Each row comes from the steps of one path. Every step used is in the known rows, and no mark comes twice. Write the path behind each row, first mark first.
Known rows:
E, B, M, L: [-25  -7   6 -14  28 -37 -25 -15  -5  -7   1  32  -6   0   3  12  27 -30
   6  -7  -6  21   0  14  -8  17  20 -29  -3   5  14  23  -1  10   5  31]
D, T: [ 21  -4   7  -6  16   5  12   4  22  16   1   1  25 -12  11   2   1   4
   4  10  16   2  15   9 -13 -16  15   5   2  -5  10  13  -3  11  15   9]
Z, L, M: [ 19   3  -3  17   0 -23   7   5  12  -7  -9   5 -23  25   9   3 -12 -14
   3 -31 -27  -8 -27  11   1  -2  18 -12 -21  15  -3  18   1  26   6  -9]
N, L, D, T, P, E: [ 20  20   2 -12   0   0 -15  10  28  19  22  20  45   1  13  -9  -4   9
   4  -9   7 -11  52  -3 -16  20  -6   7  19  14  26  25 -29  19  54  20]
B, E, P, T: [ 26   0  35 -11 -40 -20 -37  -4  -2  -5   0  28  17  10  -8  15  15  -6
  27 -45 -18 -15  36 -26  -6  -3 -18  -2  28  18  29  13 -23  -1   3  11]
L, M, B, E, P, T: [ 38   6  62   4 -39 -45 -46  -4  -3  14  -7  19  13  10 -21  -4  32  -1
  44 -87 -30 -20  15  -8   7  -2 -14 -13  21  -4  16  20 -29  -8  25  -7]
E, B, M: [ -8 -12  -1   3  20 -30  -3 -16   3   3  -1  29   9   8  10   4  16 -35
  11   4   6  13 -14  -1  -2  -4   3 -16  -7   7   7   8   0   8  -3  31]
A, D: [-10   1  -2 -11 -23   4 -26  -9   3   8  -9 -13  18   1   2 -13  14 -18
 -10   4  23  13  -8  10  17   4  11   5  -8   1   2  -4  -3 -10  -2  13]
M, L, D, A: [ -4  18  -1 -24  -3   5 -19   7 -10 -14  -5  -1  15 -24  19  30 -10  29
   1 -19 -27  20  35  11  -1  38  19 -13  12   9  -3  36   4   5  27  23]
M, L, D, T, P, E, B: [ -1   7  22   0  25   2 -47   1   8  17  -5  16  47 -24  11  27  16   9
  12 -23 -10  20  49  29 -11  17  30 -20  13  21  27  30 -31  10  61  45]
E, B, M, L, D, T: [ -5 -12  15 -31  33 -32 -18   9  19  -3  -4  46  31 -17  33  20  26 -20
   4  -8  -1  19  13  24  -8  12  33 -28   2   1  15  43   2  27  34  46]
N, L, M, B, E: [ 25  33  26  -8 -17 -55  -8   1   6  12  17  27  -9  28  -3 -33   3 -17
  15 -59 -19  -9   0  -7  -3  19 -17 -17  -1  -8   9   8 -34  -6  25   0]
L, D, T, P, E, B: [ 15   0  16  15  20   9 -26   6  16  22  -4  13  60 -14  14  19   8   5
  14  -8   3  11  36  19 -11  -2  16  -7   7  22  25  20 -29   9  53  43]
A, D, T, P, E, B: [ 14   2  11  14   4  10 -48 -22  20  45  -9  -7  69 -11  -5  -1  25 -30
  13   7  35  29  31  22  -6  -6  29  -5  -2  14  30  12 -41  -3  38  55]
T, P, E: [  5   2  12  23   4   7 -24  -8  -1   8  11  -9  12   5 -24  -2  10   6
   9  -9  -6  -7  25  -4 -10   1  -9   4  10  10  25   4 -22   0  22  11]
L, M: [ 14  -3  10  12  -3 -27   1   2   1   0  -1  -3  -3   6  -9 -12   4   3
  -2 -20 -15  -7 -24   3  -5   5   4  -9 -17   6 -15  -2   4  10  13  -6]
D, T, P, E, B, M, L: [  6  -9  25  -2  48 -29 -35 -20  14  19   7  21  27  -2  -7   7  37 -19
  19  -7   5  20  45  20 -26  -2  29 -21  12   8  41  40 -26  24  42  51]
B, M, L, D, T, P: [ 11 -17  14 -27  32 -36 -18  13  19   9  27  29  34  -4   5   5  34  -2
   8   2 -11 -12  36  21 -16  16  19 -16  21  -6  16  39  -6  56  40  42]
P, E: [ -2  11  15   1  -4  12 -15   1   4   0 -13  -8  -7  -4   3  -8  -3  10
   4 -21  -3   6   3  -7  -3  -8  -9   3   4   3  21   3  -9 -17  13  -4]
Z, L, D: [ -1  10 -11  -6  -8   7   4  25  12 -15 -14  17  -2   9  33  24 -22  -2
   2 -21 -18 -10  -6  16  21   9   9  -7  -2  17   5  25  12  16   4   1]
L, D, T, P, E, B, M: [ 16  -7  21   1  31 -18 -21   4  29  18   2  29  61  -1  21   8  28 -17
  21  -5   4   2  27   9 -16  -8   5 -16   6  14  30  29 -23  27  48  55]
T, D, L, M, B, E, P: [ 52  14  39  20 -25 -51 -16 -19   0  15  32  17  45  17 -13  -7  13 -15
  49 -89 -21  -2  -3   2  -9   9 -29 -30   6 -41  26 -13 -42  -9  50  27]
P, E, B, M: [-10  -3  17  -1  17 -13 -20 -11   6  -6 -14  20   1  10  14  -1  15 -29
  12 -13   5  20  -7  -8  -3  -9  -6 -15  -5  10  24  12  -8 -10  10  25]
B, E, P: [ 27  13  27   9 -17 -23 -20  -3  -7  -1  14  27  14  25  -1  19  -1 -11
  22 -35 -22  -4  18 -15  -3   6  -7 -13  10   7  19   1 -27   2  -3  23]
L, M, B, E, P: [ 41  18  52  15 -21 -49 -22   1 -10  14   3  22  11  23  -9  -2  14  -3
  36 -75 -38  -7  -1  -2   6   6  -3 -31  -2 -12   1   8 -36  -9  20  10]
Z, L, D, T: [ 25   4  -5 -11   7  12  15  29  33   0 -16  21  22  -1  40  23 -21  -2
   6  -9  -7  -3   8  25   5  -9  25  -2  -1  11  17  40   5  30  21   9]
A, D, L, M, B, E: [ 34  27  33  -4 -28 -32 -27 -12   1  15   6 -12  34  16   0 -35  10 -33
  19 -58 -11  23 -19   6   6  12  -8 -34   3 -24  24  10 -34 -16  37  31]
A, D, T, P: [ 26  -9  -1  -2  -1  -6 -20 -10  17  43  10 -13  60  -1 -16 -11  22 -20
   1  20  34   4  25  16  -4  -8  25   5   8   2  10   8 -24  24  22  37]
Z, L, D, T, P, E, B: [ 21   9   2  21  22  11 -20   6  29  18 -20  22  46   1  26  34 -11 -12
  20 -19  -2   8  28  31  -2  -8  24 -13   1  29  32  37 -27  21  46  40]

Which path is each row?
[ 18  -4  10 -16   7   8   6  27  21   6  -2  13  36 -16  33   6  -6  13
  -2  -3   5   1  11  14  -3  -3  12   3  -2   0   4  18   2  18  26  13] | L, D, T
[-26  -2  20 -15  22 -22 -39 -21  -2 -10 -14  24 -12   4   8   5  23 -23
   7 -25 -12  28  10  10 -11  10   8 -25  -3   6  33  30  -8  -7  21  27] | P, E, B, M, L
[ 54  30  40  19 -12 -48 -14 -11  -9  10  17  17  32  23   0  -5   4 -15
  41 -82 -45   9   4 -13  -6  15 -14 -49  13 -27  19  12 -40  -3  36  22] | D, L, M, B, E, P
[ 32   9   2  18   6 -22   9  -9   1  -7  16 -11  15   3   6 -19  -8 -10
   3 -25 -19   3 -20  -9 -21  15  -3 -21  -2  -8   5   1  -7   9  27   1] | D, L, M
[ 46  34  40  10 -33 -45 -40 -15  -5  23  10   1  50  23   2 -14  13 -29
  34 -79 -18  21  -4  -4   8  19   0 -44   7 -23  21  10 -44 -16  32  36] | A, D, L, M, B, E, P
[ 32  26  34  10  -8 -43  -3   2  14   3 -12  14 -26  32   4  -9  -5 -23
  26 -61 -39  -5 -16  21   8  -7   1 -26  -5  -4  20  25 -26   5  13   6] | Z, L, M, B, E
[-18  -7  15   6  35 -30 -46 -27 -10   5   9  20   3   8 -17   9  37 -22
  17 -16  -9  15  32  12 -14  16   8 -27  11  13  28  25 -24  11  27  43] | T, P, E, B, M, L
[ 22 -11  21   7  44 -21 -12 -19  22  32   5  18  40   8  -1  -3  33 -26
  23   7  18   9  34   7 -28 -18   8 -11  11  11  35  23 -28  22  35  50] | D, T, P, E, B, M
[ -7  -1  32 -34  31 -13 -31  11  18  -8 -16  36  25 -17  39  15  20  -7
   8 -25  -5  28  20  17 -11   2  23 -24   2   6  37  46  -7   7  47  41] | P, E, B, M, L, D, T
[  7 -25  14  -7 -47  -7 -37 -12   7   9   6  10  28  -9 -23  19  30   3
  29 -39  20 -27  24  -4   4   0 -25  20  14  -7   9  -7  -5   0  22  -6] | E, P, T, D
[-26  -4  21  -6  25 -32 -51  -3  -3  -4   6  31  19   3   4  17  32 -12
   9 -24 -23   4  23  17  -3  31   6 -33   9  15  23  31 -11  12  40  48] | T, P, E, B, M, L, D
[ 45  25  38  22 -23 -49 -19   3   5   6 -10  32  -6  40   2   9  -1 -24
  43 -85 -47 -10  -1  12  12  -4   5 -35  -3  -3  15  26 -39   7  13  11] | Z, L, M, B, E, P
[ -5   5   7  33  14   0 -33 -26  -7  21   1   3  26   6 -19  10  12 -11
  14 -10   0  14  19   8  -4   1   0 -12   6  23  17   1 -30  -8  24  31] | T, P, E, B
[ 36  -7  24   3 -42 -28 -30 -22   4  21  11  -4  51 -10 -20  -2  37  -2
  48 -82   2 -18  11  -2  -1  10 -26 -17  23 -39   7   2 -25 -10  62 -13] | E, P, T, D, L, M, B
[ 34 -11   2  10  23  -9   4  -4  21  32  17   0  40   0 -15   2  15   1
  10  20  13  -9  35   9 -22 -12  15   3  16   0  11   9 -21  34  24  22] | D, T, P
[-14 -10  14 -26  20 -33 -17  -3  -2 -14  10  14 -17   4   2  -1  24 -11
   0 -10 -12   1   6   4  -7  14   8 -16   6 -11  13  21  12  20   2  12] | B, M, L
[ 33  24  40 -16 -51 -58 -46  -6   1  12   5  35   9  23 -16  -9  22 -12
  35 -86 -24 -24  27 -27   1  19 -25 -14  28   0  16  22 -43  -7  28 -13] | N, L, M, B, E, P, T
[ 22   4  18  -1  -1  12 -35 -10  27  35  -3 -20  55  -5 -13 -13  23  -8
   5   5  29  11  29  15  -7 -13  15  12   9   7  30  15 -32   7  38  35] | A, D, T, P, E
[ 41  10  34  14 -14 -39  -2 -15   7  12  27  -1  25   9 -13 -26  10 -15
  35 -64  -6  -8 -14  11 -16   7 -35 -22  -2 -40  32 -17 -27 -13  54  19] | T, D, L, M, B, E
[  9 -11  13 -10 -34  -3 -35  -6  -1   4  -8   7  20  -3 -10  20  20   6
  21 -32  -5 -18  27 -18   1  -3  -9   1  28   7   7  15  -8   0   5 -14] | E, P, T
[ 47  26  36  10   1 -37  -4  -3   0  10  14   4  15  15   4 -28  -2 -13
  26 -59 -32   9  -6  -1 -13   1 -15 -35  12 -28  23  12 -27  -9  36  17] | D, L, M, B, E
[ 40   1  42   0 -35 -35 -23 -19  15   9  15  -4  28   0 -22 -29  27 -11
  41 -72  -5 -20  -3   6 -16  -1 -44  -8  25 -29  40  -1 -26 -14  59   5] | P, T, D, L, M, B, E
[ 10  23   5 -13 -14 -40  -3  -3   7  17  10  10  -6   9  -4 -26   8  -4
   5 -41  -6  -9  -7  -2  10  25  -2 -13  -5 -12 -15   9 -17  -4  26 -20] | N, L, M, B
[ 13  15  -6  -8 -10  15  -3   8  -1  -5  -5  -3  31 -18  22  21 -16  24
   4  -5 -13   9  21   3   4  18   3  -2   5  11  -9  21   7   4  18  20] | L, D, A
[ 24  12  49 -15 -39 -17 -45  -4  -1   9 -10  21  18   5 -11   9  28  -3
  43 -63 -16 -13  39 -11   9  -7 -21 -10  42 -12  27  26 -34 -18  14   1] | M, B, E, P, T
[ -5  -6  10  19  29 -24 -28 -27   3  14  10  16  20  18 -14   1  29 -28
  15  -2   4   3  16   2 -12  -2  -8 -19   4  12  28  10 -24   8  18  42] | T, P, E, B, M
[ 42  10  43  -8 -51  -9 -42 -21   6  19  -3   7  46  -8 -24  18  30  11
  58 -65   2 -13  56   2   3  -2 -36   5  35 -17  29  15 -34 -19  35  20] | M, B, E, P, T, D, A
[ 11  12  -3   1   7  -1 -24  -3  24  24  11  32  58  -4  20  12  -4  -7
   6 -12  13   5  45   1 -14  21   3  -7  12  28  22  20 -40  14  55  39] | N, L, D, T, P, E, B
[ 21  23  11  -2 -17 -19 -19 -14   0  23  -5 -23  36  -3   4 -32  17 -23
   8 -43   0  22 -22  10  10  11  10 -32   1 -31   1   7 -16 -18  37   8] | A, D, L, M, B
[ 35 -18  12   8 -41 -28 -29 -24   5   6  22   3  49  -2 -19   0  22  -3
  30 -63   2 -22   6 -18 -18   7 -23  -5  11 -15  17  -5 -14   7  52  -2] | E, P, T, D, L, M
[ -8   8  10  14   8  12 -24 -13  -2  -1 -24   6   8  -5  10   9  -1 -12
  12 -13   5  25   2   6  -3   0   2 -12  -8  14  18   0 -15 -25  19  18] | P, E, B
[ 37  -8  57   3 -57 -48 -48  -8   6  17   3  19  25  10 -30  -3  40  -5
  48 -93 -10 -36   8   7   3  -2 -32  -2  11 -17  18  -3 -30 -11  45   2] | L, M, B, E, P, T, D
[ 12  15 -15  -9 -15   9 -14 -16  -1   7   6 -24  37   2  13 -15  -4 -27
  -3  -2  15  27  -5  -6  -1  10   5 -14   9 -13  15   7 -14 -13  14  23] | A, D, L
[ 12  -4  10 -13  22 -11 -20  15  14  16  21  11  42 -18   1  19  16  19
   4  -6 -10  -6  43  27 -12  24  30  -9  15   3   8  27 -10  34  47  31] | M, L, D, T, P
